Each row comes from the steps of one walk. Every step used is in the known rows, and no mark comes twice. Write the walk behind each row, first mark first.
(in the rows, 128 means zero)
Known rows
E/F: [140 125 122 108 174 162 137 148 131 114 136 135 120 104 139 122  89 157
 133 115 118 137 146 136 153 126 115 136 116 137 120 134 121 123 138 132
 142 112 126 118 112 147 146 110 110 125 143 143 131 133 124]
S/F: [124 109 138 123 155 152 129 131 150 123 149 113 125 125 120 124 119 163
 159 118  96 130 154 124 133 121 102 128  96 139 135 135 130 152 133 132
 130  95 124 126 141 135 155 122 106 136 153 144 132 122 108]
U/W/E: [105 108 120 136 135 112 121 130 134 115 130 105 154 102 127 100 112 140
 151 121 104  94 138 110 126 131 132 127 119 141 119 107 128 130 154 136
 138  92 128 136  96 125 130 104 143 127 131 137 133 129 133]
T/B/U: [126 113 143 119 148 143 151 114 195 153 139 119 148 113 109 123 108 154
 130 122 105 114 130 113 127 135  83 120  89 103  95 131 128 120 159  60
 152 133 116 132 137 139 125 125 114 146 160 114 115 120 139]
N/D/S/F/R: [101 109 141 147 148 129 127 136 203 132 133  92 107 115 135 152 105 151
 173 121  76 115 123 129 139 129 106 125 128 167 154 151 116 146 166 124
 104 148 105 142 129 143 152 104  79 147 132 132 106 122 121]
B/U/W/E/F: [120 127 118  96 164 141 156 120 139  99 137 130 149 108 158 117  68 138
 130 118 108  96 130 145 134 110 123 132 128 134  88 117 114 110 165  95
 165 129 136 137 108 144 122 108 112 146 156 140 127 120 136]
L/Q/E/W: [149  70 121 149 148 169 125 160 168 104 158  65 130 101 126 110 117 141
 139 126 149 140 140 142 149 139 100 158  99 150 123 119  99 158 138 121
 134  78  90 111 125 117 153 125 142 109 133 162 101 117 103]
N/D/E/F/S: [117 199 103 108 151 153 133 135 119 118 148 116  96 143 147 130  62 151
 135 113 121 140 156 160 127 149 106 128 117 140 151 131 118 102 155 143
 143 106 114 127  64 153 127 117  97 114 124 163 111 153 133]
T/Z/W/E: [144 124 104 151 126 140 155 151 110  95 145 102 148  76 127  92 103 138
 158 104 116  71 161 118 112 146 100 126 132 126 135 146 132 142 131 168
 151 106 108 143  85 131 155 103 124 147 135 125  89 159 116]
Z/W: [126 128 127 136 132 140 147 147 125 104 139 106 137  99 116 105 117 156
 157 109 114 129 141 121 134 145 105 133 122 103 133 133 130 134 140 149
 145 103 112 119  98 135 152 123 133 132 145 136 112 132 127]
S/F/E/W/U/B: [137 106 133 129 148 164 171 149 175  96 133 114 156 159 141 137 123 145
 149  86  85 160 122 146  98 143  89 109  95 178 113 155 116 131 141  97
 126  98 119 122 199 115 114 101  88 126 190 150 120 115 102]
N/D/S/Q/E/W: [114  38 113 125  93 122 122 148 186 108 177  85 122 109  91 155  83 117
 132 108 119 159 139 120 131 125  92 141 110 185 138 147 109 165 157 128
 124 102  93 105 130 137 135 111 119 150 129 143  82 130 107]
U/W/Z/T: [132 126 132 163  86 115 114 111 101 119 132 121 146  98 152  82 107 127
 172  93 123  82 122 106 116 153 140 129 138 100 121 130 140 112 115 140
 128  92  96 133  69 152 150 117 128 142 129  96 110 100 102]
N/D/S: [ 97  85 123 151 114 125 132 140 164 121 124 102 123 136 108 145  93 144
 140 113 104 134 134  97 135 136 103 142 119 146 139 134 128 139 149 127
 132 116 103 112 103 122 126 112  96 137 126 143 106 125 119]
D/E: [120 108 135 129 137 138 122 137 124 139 156 103 118 123 118 120 107 165
 141 115 112 130 143 118 131 131 124 139 100 117 136 128 137 128 148 133
 148 101 109 115 108 125 137 125 114 104 137 142 112 144 138]
B/U/W: [104  95 151 133 119 138 138 113 139 126 134 127 138 131 134 137 110 143
 145 120 103  99 101 129 126 130 115 132 124  93 101 109 143 122 162  92
 142 119 123 128 119 134 116 124 113 134 153 129 126  97 134]
R/M: [129 130 109 135 141 132 119 116 133 138 139  99 116 106 119 127 119 168
 143 111 122 144 140 113 142 128 117 142 108  82 130 121 130 148 145 124
 111  92 127 121 124 123 152 145 115 140 168 123 140 140 116]
S/Q: [123  96 124 125 114 130 116 135 149 126 149 121 124 117 110 129 118 156
 136 122  99 136 133 118 133 129 103 134  81 118 127 134 145 143 142 155
 112 112 112 112 132 152 132 118 126 126 142 113 135 134 125]
E/W/Z/T: [156  92 119 149  88 142 133 147 129  94 153  93 155  68 140  67 103 117
 160  69 146 134 127 126 118 152 102 125 121 129 105 162 119 127 112 127
 127  85  77 121  92 141 171 124 117 138 148 125  88 107  94]
N/U/W: [112 101 151 162 146 118 108  95 121 119 121  99 136 104 132 137 114 120
 164 114 108 111 126 109 136 141 120 128 122  97 104 102 136 132 148 125
 143 106 112 110 103 131 109 117 128 105 145 138 139 101 124]
U/W: [103  98 141 145 130 126 122 130 120 130 128 122 131 119 126 121 123 146
 157 121 103 109 124 111 133 138 130 131 122 116 120 104 142 128 146 135
 125  90 125 127 100 132 133 114 136 118 134 129 136 115 127]
E/D/S/F/R: [128  80 146 150 190 150 132 131 183 147 120  92 112 111 137 153 123 166
 164 114  79 133 103 131 145 106 112 130 109 162 136 134 126 139 156 114
 116 140  95 132 129 125 165 121  96 126 127 168 102 111 129]
B/U: [119 103 143 124 126 151 144 121 153 121 145 119 138 133 119 134 108 153
 134 114 111 119 117 132 131 122  97 136 109  90 107 135 137 130 154  81
 146 128 112 122 135 129 127 134 104 136 162 135 120 111 131]
U/W/E/F: [122 136 110 111 176 135 138 132 125 102 126 126 142  87 150 102  82 142
 141 120 108 102 154 127 140 120 131 130 134 160 111 104 115 119 149 142
 147 101 138 132  94 142 135  97 130 132 131 145 136 134 129]
E/D/M: [135  24 114 158 166 147 146 151 118 138 120  96 123 127 128 129 100 160
 126 104 106 131 115 101 142 115 121 149 114 115 119  86 150 131 126 107
 143 109 108  93 102 110 157 133 119 102 143 175 124 114 123]
F/S/Q/E/W/V: [128 127  95 120 111 130 124 122 137  95 173  80 134 119  89 133 106 120
 132 102 124 176 135 153 131 139  83 128  96 169 138 131 116 153 136 158
 137  79 110 133 113 134 135 125 166 159 147 137 110 126 136]
W/U: [135  80 135 122 121 147 148 131 149 124 144 128 136 136 121 133 125 167
 136 114 100 111 114 131 124 140 112 139 104 119 118 125 141 110 136 106
 154 126 124 142 131 119 116 129 112 139 158 128 113 107 120]
B/U/W/Z: [120 115 143 152 104 136 145  96 119 129 145 120 139 123 145 148  96 135
 154 107 117  61 107 123 112 138 115 133 130  88  97 128 147 129 135  89
 126 123 111 126 101 137 117 119 104 142 147 113 118  95 112]
L/Q/E: [135  99 122 151 156 156 114 138 153 125 146  86 125 134 127 117 118 163
 137 143 132 115 147 127 149 137 114 161 103 114 140 107 119 154 137 129
 141  96  99 115 115 127 149 131 143 119 126 140 117 120 111]
Q/E/D: [136  56 135 134 166 143 116 136 123 140 150 117 141 132 104 152 104 161
 129 119 135 129 136 125 141 121 119 141 113 133 136 104 143 142 152 108
 143  93  99 121 111 115 153 135 147 127 131 189  94 120 121]
F/S/Q/L: [114 114 111 114 134 119 119  97 137 147 145 112 111 142 136 127 111 137
 130 125 107 136 107 154 109 144  78 127 100 113 142 144 138 135 138 175
  99  68  98 122 127 124 123 113 148 149 131 123 154 133 155]
T/Z: [138  90 130 161 123 155 127 147 115 131 141 126 121 105 126 127 117 152
 150 113 115  83 149 110 123 148 107 136 115 117 131 142 156 139 121 148
 117 104 110 133 114 133 147 109 109 132 130 118 108 141 106]
T/B/U/W/E: [109 116 129 116 145 117 149  99 190 144 136 114 168  98 124 101  98 138
 135 126  95  77 130 109 114 130 103 109 105 131  86 114 122 116 174  67
 161 123 125 152 118 135 113 107 131 155 149 117 123 119 146]
S/F/E: [129 155 143 143 157 157 144 123 149 119 135 113 143 159 123 139 124 171
 161 115  92 166 155 112 126 133 105 123  93 138 134 158 132 160 146 124
 107  93 120 121 163 139 159 105  91 139 147 133 142 140 121]
T/Z/W: [146 118 130 162 120 152 152 150 103 109 143 120 128  87 126 109 112 147
 165 103 116  81 151 119 117 153 101 133 127 107 139 149 147 141 121 166
 137 107 109 132  94 135 160 112 122 140 136 115  89 143 109]
E/W/U/B: [130  60 121 120 124 148 150 166 161  98 127 116 145 122 132 116 123 136
 137  88 104 120 103 145 110 145  94 120 109 155 106 122 121 103 136 106
 149 113 115 121 152 101  96 120 124 115 182 156 108 105 107]
N/D/E: [109 103 129 136 114 132 128 143 134 134 159 109 119 135 120 133  85 159
 140 119 115 126 151 121 124 146 115 135 107 130 148 117 132 124 162 133
 139 108 103 117  95 123 129 119  98 113 137 154  98 141 134]
S/F/R/M: [132 148 124 130 174 133 108 114 173 146 147  87 101  88 145 136 128 175
 171 117  97 132 128 148 144 122 118 126 113 109 141 140 118 154 166 121
  83 119 132 150 143 140 179 133  96 149 173 119 132 135 118]
L/Q: [137 116 123 165 147 166 136 146 158 121 121  91 120 125 140 102 129 170
 142 138 117 120 136 121 149 145 106 156  89 104 129 111 125 139 126 136
 129 104  99 108 113 122 142 126 120 100 133 133 133 118 115]
Z/T/B/U/W: [124 119 152 126 108 114 139  91 183 140 123 133 162 111 132  68 106 132
 147 109 102 103 116 111 118 139 116 113 121 103  93 118 128  93 158  73
 165 119 104 152 110 156 136 128 126 160 154  93 109  99 133]
L/Q/E/F/R: [156 136 122 132 210 167 115 145 166 129 138  98 105  96 172 129  99 166
 146 149 129 102 127 171 165 136 128 155 128 132 137 125 100 134 162 129
 121 137 106 138 109 159 167 112 125 119 125 126 109 130 126]
W/U/B: [115  91 127 122 135 131 139 145 145 113 119 135 141 154 132 127 123 154
 137 107  83  95 108 131 113 141 112 123 112 127 123 111 139 100 138 113
 155 127 118 130 145 116  89 120 125 123 176 134 121 108 117]

Write each row's walk
[130 115 112 114 145 133  99 120 128 137 147 112 120 155 104 160 110 148
 128 118 122 144 131 145 124 129  98 126  89 126 149 111 146 141 147 142
 121  91  94 123 101 147 135 142 162 133 112 163 113 132 122] -> F/S/Q/E/D
[143   4 107 132 148 127 122 133 126 142 158 101 116 136 112 147  86 153
 115 119 105 131 124 108 135  98 119 156 107 129 133  89 151 155 137 119
 137 116 104  96 124 140 155 134 143 126 135 159 112 122 118] -> S/Q/E/D/M
[114  73 124 118 126 117 104 120 158 132 167 103 114 125  90 156 106 140
 134 122 100 140 138 104 141 104 118 147 106 143 142 139 130 162 143 141
 139 117 102 107 139 152 134 120 137 151 116 110 110 137 121] -> D/S/Q/E
[110 113 130 162 126 118 143 113 109 114 121 111 145 120 116 121 114 144
 150 118  98 119 121 107 142 139 128 140 118 139 125  87 138 127 138 148
 140  98 132 128  99 109 130 108 141 143 154 126 128 105 149] -> U/W/V
[112 151 111 107 123 122  90 114 136 123 161 108 116 151  99 144 115 141
 142 121 116 137 141 142 122 135  99 127  97 122 153 139 136 151 144 151
 125  89 109 132 110 166 131 131 157 147 118 122 131 146 123] -> F/S/Q/E
[116 111 156 125 142 130 149 102 180 160 130 125 149 114 121 119 112 143
 144 128  98  92 116 109 123 140 105 116 107 110  88 109 136 111 164  67
 145 120 124 141 124 138 116 116 123 145 151 108 119 108 140] -> T/B/U/W
[151 128 125 171 124 163 158 148 128 112 151  88 156 101 131 141 112 131
 155  84 138 158 129 117 114 162  93 123 106 135 102 177 130 154 132 115
  87  79  99 109 128 129 155  95  95 122 140 127 111 139 107] -> F/E/W/Z
[139 116 135 126 127 122 122 119 180 140 119 119 156  94 114  57 113 142
 144 110 110 131 149  99 130 150 109 118 103 122 122 134 125 105 145 111
 156 100  96 141 110 153 161 123 132 150 141 100 113 129 132] -> Z/T/B
[135  40 129 161 163 125 163  94 154 160 120 112 132 154 140 164 101 155
 112 117 103 193  91 111 120 121  99 148  90 137 128 149 144 145 152 141
  91  80  74  82 164  96 135  95 112 142 127 139 132 136 167] -> F/E/D/S/Q/L
[126 116 122 125 127 132 161 148 132  96 122 127 149 133 133 111 118 153
 152  99  86  91 116 143 105 151 109 120 128 113 128 116 128 100 140 130
 174 131 120 125 126 122  99 126 132 132 182 131 103 113 118] -> Z/W/U/B
[132 134 148 146 125 135 152  89 160 167 144 123 147 100 135 135  94 134
 152 116 111  51 120 106 105 150 100 115 110 102  84 127 140 117 141  63
 135 127 116 136 107 148 112 109 115 151 142  94 114 103 121] -> T/B/U/W/Z
[133 100 127 142 133 154 167 160 157  95 118 116 162 153 135 131 128 138
 139  84 100 158 105 137 102 155 100 115 109 151 105 145 126 110 154  98
 123  99 111 120 174 108 103 101 108 115 177 141 119 124 118] -> F/E/W/U/B
[126 182 105  92 182 159 107 127 111 114 148 116 113 134 128 138  85 137
 138 117 135 135 158 161 143 134 111 133 132 138 146 137 116 130 143 133
 152  91 124 135  95 163 145 126 142 146 115 151 132 141 120] -> Q/E/F/S
[127  38 120 116 115 130 114 143 172 113 175  82 124  94  94 142 103 123
 133 102 118 166 130 115 141 104 102 143 105 176 125 151 113 168 140 132
 132  95  97 101 146 142 144 120 137 142 125 130  93 136 113] -> D/S/Q/E/W
[133 109 125 103 178 129 105 130 175 136 161 109  97  89 135 168  82 142
 142 125 100 132 122 149 157 101 130 141 128 158 137 156 111 140 169 139
 118 154 110 130 130 185 153 102 121 151 116  98 104 145 139] -> D/S/Q/E/F/R
[133  53 137 126 185 149 124 121 153 140 150  99 122 142 105 162  98 155
 146 114 105 139 147 114 142  89 115 143 110 172 149 122 125 159 136 107
 155 104  97 112 135 120 160 132 118 146 122 187  92 111 105] -> Q/E/D/S/F
[131  45 123 110 131 139 131 156 151  99 155 112 149 128 120 133 112 127
 135  95 117 110 118 150 111 139 104 124 120 169 118 121 113 118 145  95
 166 105 115 131 157 105 103 122 144 130 172 159  90 107 103] -> Q/E/W/U/B
[148 200  96 122 194 180 118 131 137 112 131  99 101 141 155 116  97 152
 135 136 139 124 154 164 152 145 106 153 113 122 147 116 101 131 127 137
 149  94 108 126  89 157 146 127 141 124 109 148 134 132 112] -> L/Q/E/F/S
[113 101 137 131 156 146 133 125 167 121 137  94 113 127 114 135 115 153
 157 111  85 136 145 105 144 104 107 138 107 159 138 146 121 156 128 128
 142 114 113 113 145 132 150 118  95 143 134 140 129 121 108] -> D/S/F
[137  84 115 142 129 146 158 141 129 107 170  73 140  94 113 109 100 146
 133  93 122 166 135 130 138 129 106 140 101 163 123 125 116 129 140 141
 161  91 109 116 109  93 146 122 120 114 165 161  87 129 152] -> D/E/W/V
[134 141 117 151 130 133 169 124 104  91 137  95 153 104 107 106 107 149
 150 104 104 138 140 121 141 145 104 139 124 119 140 123 127 134 135 164
 162 113 120 122  93 112 152 120 140 152 170 128 105 120 150] -> Z/W/V
[141  55 120 171 177 163 126 131 156 137 119  74 120 141 128 142 112 167
 124 134 127 124 127 112 158 112 117 172 101 135 139  95 121 148 133 113
 152 109  74  98 107 108 152 140 137 112 105 178  92 108 111] -> L/Q/E/D/S
[119 137 126 106 186 134 142 121 163 111 136 121 143  84 177 124  82 141
 149 123  98  79 101 169 136 118 131 122 146 126  92 129 111 101 197  91
 135 157 132 161 109 156 137  97 106 142 153 122 119 121 152] -> B/U/W/E/F/R
[143 137 135 153 104 107 124 102 146 152 124 122 158  80 141  66 103 127
 166 102 119  73 139  89 110 163 126 112 121 117 111 123 134 104 122 119
 134  98  96 142  76 164 145 109 135 156 124  79 109 109 111] -> U/W/Z/T/B
[124 138 107 127 140 124 150 141 134  93 142  89 158  82 117  83 106 143
 152 107 110 116 156 123 126 134 104 125 125 125 131 134 115 139 152 151
 162 106 114 128  92 128 152 114 138 142 149 141 115 146 133] -> Z/W/E
[140  60  84 148 162 131 174 154 109 105 125  72 148  95 131  90  88 149
 134  97 103 121 138 108 129 114 111 139 132 122 121  91 125 133 138 125
 176 115 107  99  81 111 168 129 135 122 151 182 103 130 130] -> Z/W/E/D/M
[117  72 120 148 157 122 135 134 126 125 116 112 159 110 135 116 108 151
 138 118 111 104 129 112 127 123 129 130 110 148 113  82 137 121 159 129
 137  93 112 124  85 104 132 115 147 114 128 186 114 120 136] -> U/W/E/D
[157 139 128 158 139 172 156 131 145 108 162  91 150 111 135 140 110 137
 168  84 122 157 147 123 109 149  84 116  98 156 112 183 119 171 119 113
  86  74 104 112 154 135 168  95  79 138 150 139 116 130  95] -> S/F/E/W/Z
[139  88 115 154  88 146 146 155 133 125 186  84 130  89 132 137  72 133
 148  90 143 113 145 132 107 159  93 130 110 152 124 145 120 132 138 121
 120  93  89 111  85 119 138 111  90 108 139 161  68 131 106] -> N/D/E/W/Z
[168 166 100 131 214 158 105 123 164 139 142  82  91  81 175 134  96 178
 142 143 141 122 131 173 171 131 134 164 128 101 139 116  94 145 167 120
 103 126 120 138 116 158 178 136 119 136 151 117 121 141 116] -> L/Q/E/F/R/M
[121 127 128 113 114  98 142  92 191 126 126 121 187  95 136  50  94 126
 143 110 101  89 131 108 112 136 118 110 119 114  92 119 117  94 170  77
 178 121 108 160 105 148 132 120 135 167 157  99 105 110 139] -> Z/T/B/U/W/E
[130  65 122 117 125 149 148 163 145 111 154 104 136 121 137 114 110 147
 134  86 103 122 110 149 105 136 107 122 105 154 113 125 116  96 147 111
 167 109 107 124 141 103  89 123 116  92 177 161  87 119 121] -> D/E/W/U/B
[121 118 133 165 115 129 123 121 104 133 138 116 132 103 140 132 108 138
 168 109 116  66 129 106 118 144 127 129 125 113 116 119 146 133 119 133
 109  98 115 124  86 137 129 106 124 131 126 117 122 108 110] -> U/W/Z
[105 110 128 150 149 103 110  97 132 107 122  87 158  90 136 116 103 113
 159 118 105  97 146 108 129 130 121 123 118 113  98 102 124 132 157 126
 157 109 114 121  99 124 114 110 134 112 148 143 135 119 125] -> N/U/W/E
[133 141 101  93 169 140 138 102 130 135 138 132  99 121 161 129  79 137
 120 123 117 148 119 177 122 136  86 130 108 134 135 150 125 123 132 174
 106  78 108 114 124 142 128 102 136 151 132 126 159 139 150] -> E/F/S/Q/L
[131 119 141 150  76 123 133  93 119 114 142 127 154 122 158  96  94 123
 163  90 117  71 100 122 106 140 126 130 140  76  98 133 141 107 127  94
 145 118  89 136  87 153 138 132 110 158 149  98 100  83 108] -> B/U/W/Z/T
[130  66 137 142 177 157 146 132 157 135 121  99 117 133 120 145 110 165
 144 109  89 143 132 109 142  99 104 136  94 161 134 126 130 146 123 118
 142 111  99 105 134 115 152 127 100 129 132 182 109 108 110] -> E/D/S/F
[140 107 138 167 172 158 155 135 128 136 115 119 151 157 124 153 122 170
 135 111 116 177 124 108 130 141 111 132 101 117 123 124 155 136 158 110
 107  95  98 108 125 114 149 114 107 113 133 166 119 137 135] -> F/E/D
[124  82 127 114 123 121  97 126 143 129 174 117 126 122  96 144 105 149
 133 126 110 131 147 125 132 120 113 140  99 130 140 128 138 158 148 141
 125 101 111 121 135 156 140 120 147 144 133 117 115 137 120] -> S/Q/E
[121  60 106 144 163 133 142 141 150 122 112  90 146 110 113 128 102 149
 126 106 105 134 129  97 141 102 114 140 106 152 123 116 127 136 146 116
 157 116  94 112 101 101 142 123 125 128 122 182 106 131 128] -> W/E/D/S
[ 99 106 129 123 129 118 139 107 149 111 138 110 160 121 135 117 100 139
 141 117 101  88 115 125 121 121 116 128 122 111 100 112 127 125 169  92
 156 119 122 142 112 125 119 118 123 143 153 137 122 113 135] -> B/U/W/E
[146 108 115  86 160 142 114 131 134 122 175 137 111 109 120 147  73 148
 125 127 118 136 156 144 145 110 117 142 105 147 133 130 122 146 143 144
 136 110 122 112 135 175 145 108 133 148 134 123 123 145 122] -> S/Q/E/F
[158 132 112 123 192 175 129 143 141 115 142 107 116 116 153 119  86 165
 128 143 138 119 161 147 160 130 120 164 111 133 132 111 102 141 132 134
 150 103 111 113 115 147 152 120 129 122 125 142 122 129 109] -> L/Q/E/F
